What can hang from each mark:
j73: j693
j734: j73 j143
j693: j73
j204: j693 j783
j179: j238
j143: j362 j734
j238: j179
j714: j362
j783: j129 j204
j129: j783
j183: j179 j377
j400: j377 j734
j377: j183 j400
j362: j143 j714

Every row comes from one small tree of marks. The marks that hang from a mark follow it in brackets, in the order of their numbers. Every link used is in the known rows. Which tree was each row made from?
In the rows, 128 means zero.
Known rows:
j377[j400[j734]]: 139	154	130	148	115	135	106	142	114	144	141	156	148	110	114	145	125	130	121	140	121	127	126	152	119	130	142	144	118
j204[j693 j783]: 116	131	112	122	140	150	136	143	139	155	138	147	151	147	140	131	148	134	145	113	133	131	164	154	135	133	149	117	119
j377[j183[j179[j238]] j400[j734[j73[j693]]]]: 109	156	140	122	141	154	160	126	103	149	182	189	171	51	124	166	128	98	155	189	145	157	115	177	119	147	129	155	146
j362[j143[j734[j73]] j714]: 98	147	132	118	141	138	103	117	146	160	190	143	167	126	167	142	114	123	168	117	144	85	117	163	151	128	127	106	152
j377[j183 j400]: 143	142	126	112	116	122	136	107	102	114	135	154	136	94	107	122	124	115	127	151	129	119	94	175	108	133	136	148	130
j714[j362]: 120	101	143	119	143	124	137	132	116	123	153	116	138	138	133	116	116	131	117	135	115	120	127	112	110	124	127	121	124
j73[j693]: 138	125	154	122	130	138	150	143	120	147	126	139	128	111	124	136	122	133	138	134	123	137	131	140	140	143	110	130	130
j143[j362 j734]: 103	135	126	121	129	135	119	139	122	161	164	146	122	126	154	132	129	113	137	131	120	124	132	101	130	152	137	119	138
j693[j73]: 126	120	129	127	127	113	137	131	135	115	143	126	130	121	124	116	108	121	124	130	128	139	114	127	123	132	116	123	132
j400[j377 j734[j73]]: 129	151	131	129	117	142	92	177	139	137	159	154	163	95	163	167	117	114	150	157	138	118	157	123	117	150	142	143	130
j129[j783[j204[j693]]]: 132	100	140	120	127	139	164	145	143	128	130	136	150	123	121	139	152	115	136	128	121	142	128	129	152	128	133	104	113
j377[j183[j179[j238]] j400]: 108	146	110	123	139	140	163	102	109	121	158	167	147	85	104	124	140	108	140	173	148	146	103	165	105	129	143	142	139
j129[j783]: 131	115	121	127	125	129	139	133	127	116	137	146	144	118	119	137	128	99	133	120	118	142	129	118	147	117	127	114	117
j714[j362[j143[j734[j73[j693]]]]]: 98	106	163	104	150	132	130	137	119	148	191	139	170	123	176	148	97	116	153	142	118	108	120	132	136	140	119	126	138
j734[j73[j693] j143[j362]]: 90	128	161	121	134	154	119	115	132	165	159	148	121	60	175	156	128	137	149	165	110	121	129	128	151	160	100	123	135
j400[j377[j183[j179]] j734[j73 j143[j362]]]: 91	164	139	119	143	145	99	156	133	158	195	172	157	41	180	162	150	109	159	179	142	113	144	119	105	149	128	138	150
j783[j129 j204]: 129	96	164	131	112	134	140	132	158	126	124	120	109	110	110	122	143	160	139	122	157	133	129	129	136	147	118	104	144
j362[j143[j734[j73[j693]]] j714]: 104	145	151	113	142	146	119	128	140	173	189	150	167	115	164	147	108	127	175	120	140	92	118	171	160	140	114	106	152
j129[j783[j204[j693[j73]]]]: 130	95	141	119	125	129	171	147	148	121	140	134	150	117	117	128	137	110	132	129	121	150	116	129	148	133	122	99	116
j400[j377[j183] j734[j73[j693] j143]]: 121	158	162	103	124	146	114	167	130	152	154	174	167	49	174	179	130	125	159	170	130	116	141	156	123	149	125	145	140
j400[j377 j734]: 140	152	129	134	119	137	103	186	138	141	143	152	151	119	140	150	132	127	138	140	135	120	156	118	109	139	145	136	125
j183[j179[j238]]: 89	132	111	139	154	146	158	123	134	135	154	144	140	119	124	130	148	120	144	152	150	157	140	119	123	123	137	123	138
j714[j362[j143[j734]]]: 99	111	140	113	151	120	121	134	125	139	180	129	162	155	159	129	113	123	136	127	118	100	120	119	118	120	133	120	133
j183[j179[j238] j377[j400[j734[j143]]]]: 88	162	112	164	145	145	134	125	125	150	159	178	165	71	125	160	165	146	148	151	168	162	116	147	120	127	158	125	131
j362[j143]: 116	131	128	129	138	127	114	119	146	130	149	128	140	139	140	133	125	128	140	127	129	103	113	139	130	123	120	130	133
j400[j377 j734[j73 j143]]: 106	158	139	131	117	145	79	165	148	148	151	158	163	78	182	174	133	135	151	158	132	113	161	127	126	135	142	135	125
j238[j179]: 126	131	124	92	126	135	121	148	139	136	115	116	134	115	126	116	127	126	147	133	136	138	134	140	142	126	129	117	148
j129[j783[j204]]: 135	103	138	127	130	133	143	135	139	115	132	136	137	109	113	135	143	111	132	131	123	144	120	115	150	128	126	109	112

Write each row's tree:
120	159	137	153	115	136	93	131	120	153	133	160	148	96	131	152	142	149	121	143	115	121	129	154	126	115	142	139	114 -> j377[j400[j734[j143]]]
109	106	128	123	120	138	149	148	160	144	154	149	145	134	125	116	129	144	150	99	153	144	160	155	131	143	129	97	142 -> j204[j693[j73] j783[j129]]
92	136	164	125	139	163	121	110	139	180	173	147	122	62	168	143	130	149	154	152	118	105	128	147	155	155	95	101	140 -> j734[j73[j693] j143[j362[j714]]]
122	160	132	115	136	133	117	172	123	134	181	166	173	66	155	161	132	92	160	166	155	127	143	132	104	145	134	150	151 -> j400[j377[j183[j179]] j734[j73]]
90	109	144	108	147	123	113	127	126	135	193	131	171	136	178	143	101	112	147	140	122	100	120	124	127	131	132	125	137 -> j714[j362[j143[j734[j73]]]]
112	113	128	124	120	149	141	146	152	155	140	151	142	139	128	129	146	150	154	98	153	134	171	154	137	139	140	100	139 -> j204[j693 j783[j129]]
106	145	129	124	137	144	122	133	128	177	181	145	124	127	145	117	133	127	143	117	127	106	129	121	134	147	130	95	145 -> j143[j362[j714] j734]
83	139	141	130	139	154	102	97	145	164	174	138	123	76	172	135	136	144	147	148	123	97	125	136	144	141	111	100	137 -> j734[j73 j143[j362[j714]]]
109	162	147	156	138	135	121	140	106	160	166	178	171	36	142	172	142	138	158	145	163	151	116	157	140	144	131	134	136 -> j183[j179 j377[j400[j734[j73[j693] j143]]]]
95	142	130	118	136	149	113	124	129	172	196	148	135	105	168	134	118	114	156	133	131	104	130	127	144	160	126	101	150 -> j143[j362[j714] j734[j73]]
114	132	150	109	123	137	131	144	113	155	152	154	155	100	166	163	105	110	157	138	129	138	137	137	157	154	130	132	141 -> j143[j734[j73[j693]]]
145	156	133	110	122	130	119	176	128	132	147	158	153	100	136	148	135	112	139	148	137	117	136	137	96	139	141	146	138 -> j400[j377[j183] j734]
115	160	119	119	143	145	143	170	133	137	170	172	162	94	133	150	149	105	154	167	156	140	145	129	93	136	148	141	147 -> j400[j377[j183[j179[j238]]] j734]
112	162	119	133	144	142	152	122	108	139	170	178	160	83	106	144	147	107	137	171	145	151	115	165	100	126	145	149	142 -> j377[j183[j179[j238]] j400[j734]]
131	163	131	120	139	129	125	179	124	139	164	162	162	89	132	144	144	105	148	149	153	128	143	127	95	133	139	144	147 -> j400[j377[j183[j179]] j734]
102	136	146	111	134	136	117	135	132	155	171	151	166	114	174	164	104	111	169	136	131	111	121	150	155	145	120	133	144 -> j362[j143[j734[j73[j693]]]]
124	145	113	153	135	118	134	125	106	128	151	155	149	83	109	128	141	131	144	129	170	145	102	143	120	137	143	129	131 -> j183[j179 j377[j400]]
113	161	137	116	128	141	102	160	139	155	161	166	137	76	159	148	155	129	139	160	123	103	137	123	97	143	134	135	137 -> j400[j377[j183] j734[j143[j362]]]
106	150	129	124	144	134	113	126	145	165	174	141	157	148	145	127	127	134	157	102	140	86	118	158	142	118	129	102	147 -> j362[j143[j734] j714]
101	136	117	112	156	137	174	110	122	124	157	150	142	101	120	128	148	104	145	158	153	151	115	140	111	124	132	132	152 -> j377[j183[j179[j238]]]
109	159	142	124	122	139	102	108	112	150	172	172	145	50	152	160	135	118	134	176	115	111	104	165	115	144	127	149	135 -> j377[j183 j400[j734[j73 j143[j362]]]]
92	166	125	123	145	150	129	158	140	150	160	175	163	76	150	157	167	127	152	170	150	135	147	135	99	122	148	135	142 -> j400[j377[j183[j179[j238]]] j734[j143]]
93	132	128	116	128	139	111	130	122	156	181	150	133	102	177	149	114	101	150	146	125	123	132	106	139	165	133	125	142 -> j143[j362 j734[j73]]
130	158	153	109	138	141	135	184	117	150	180	174	173	53	152	167	125	96	168	168	151	133	144	142	114	156	121	153	154 -> j400[j377[j183[j179]] j734[j73[j693]]]
110	166	126	165	139	122	111	136	111	152	154	168	162	68	126	152	161	147	141	128	162	147	114	145	124	123	144	130	132 -> j183[j179 j377[j400[j734[j143]]]]
95	137	129	117	134	129	102	123	138	142	172	144	165	126	178	157	110	109	162	132	136	105	120	141	147	136	134	133	143 -> j362[j143[j734[j73]]]
104	158	123	114	142	151	134	162	134	133	185	174	175	69	157	168	136	93	165	183	159	141	146	135	102	148	146	147	150 -> j400[j377[j183[j179[j238]]] j734[j73]]
128	164	140	127	120	127	112	117	109	142	138	168	149	77	126	147	145	133	122	151	120	119	106	176	114	116	137	149	129 -> j377[j183 j400[j734[j143]]]
101	163	128	161	137	126	105	130	112	150	168	169	171	48	146	165	148	136	151	142	166	144	115	149	131	131	143	134	135 -> j183[j179 j377[j400[j734[j73 j143]]]]
110	142	111	107	140	144	156	145	134	117	157	158	149	95	130	128	143	107	157	171	160	134	134	132	97	139	146	134	142 -> j400[j377[j183[j179[j238]]]]
117	155	132	149	117	130	96	125	120	140	146	166	162	63	150	170	135	146	141	139	149	131	105	161	132	141	146	134	125 -> j183[j377[j400[j734[j73 j143]]]]
101	166	136	126	145	141	109	165	133	163	179	170	145	65	156	145	163	122	145	162	137	114	144	114	96	137	131	133	145 -> j400[j377[j183[j179]] j734[j143[j362]]]
101	167	140	118	138	137	103	158	131	145	173	169	173	50	172	169	147	114	160	168	150	121	148	136	113	130	136	143	147 -> j400[j377[j183[j179]] j734[j73 j143]]
102	142	99	152	142	140	155	115	119	127	156	166	152	87	109	136	146	131	150	151	175	161	104	147	116	142	153	123	131 -> j183[j179[j238] j377[j400]]
132	165	132	134	137	123	131	134	96	141	164	169	159	80	106	138	143	106	132	152	141	136	112	162	105	122	134	153	142 -> j377[j183[j179] j400[j734]]
119	157	123	158	136	125	116	140	105	140	173	167	172	61	130	161	135	120	152	140	170	150	112	146	125	145	142	139	140 -> j183[j179 j377[j400[j734[j73]]]]
110	166	159	128	136	137	127	126	98	159	171	183	170	31	138	167	140	117	150	171	134	135	116	178	128	129	121	154	144 -> j377[j183[j179] j400[j734[j73[j693] j143]]]
114	125	113	121	139	137	145	144	145	143	153	145	154	141	133	120	130	128	140	115	134	141	151	153	130	138	136	110	123 -> j204[j693[j73] j783]
101	162	125	166	143	131	109	134	113	164	172	171	146	59	130	146	164	142	141	138	154	140	112	128	116	139	137	124	133 -> j183[j179 j377[j400[j734[j143[j362]]]]]
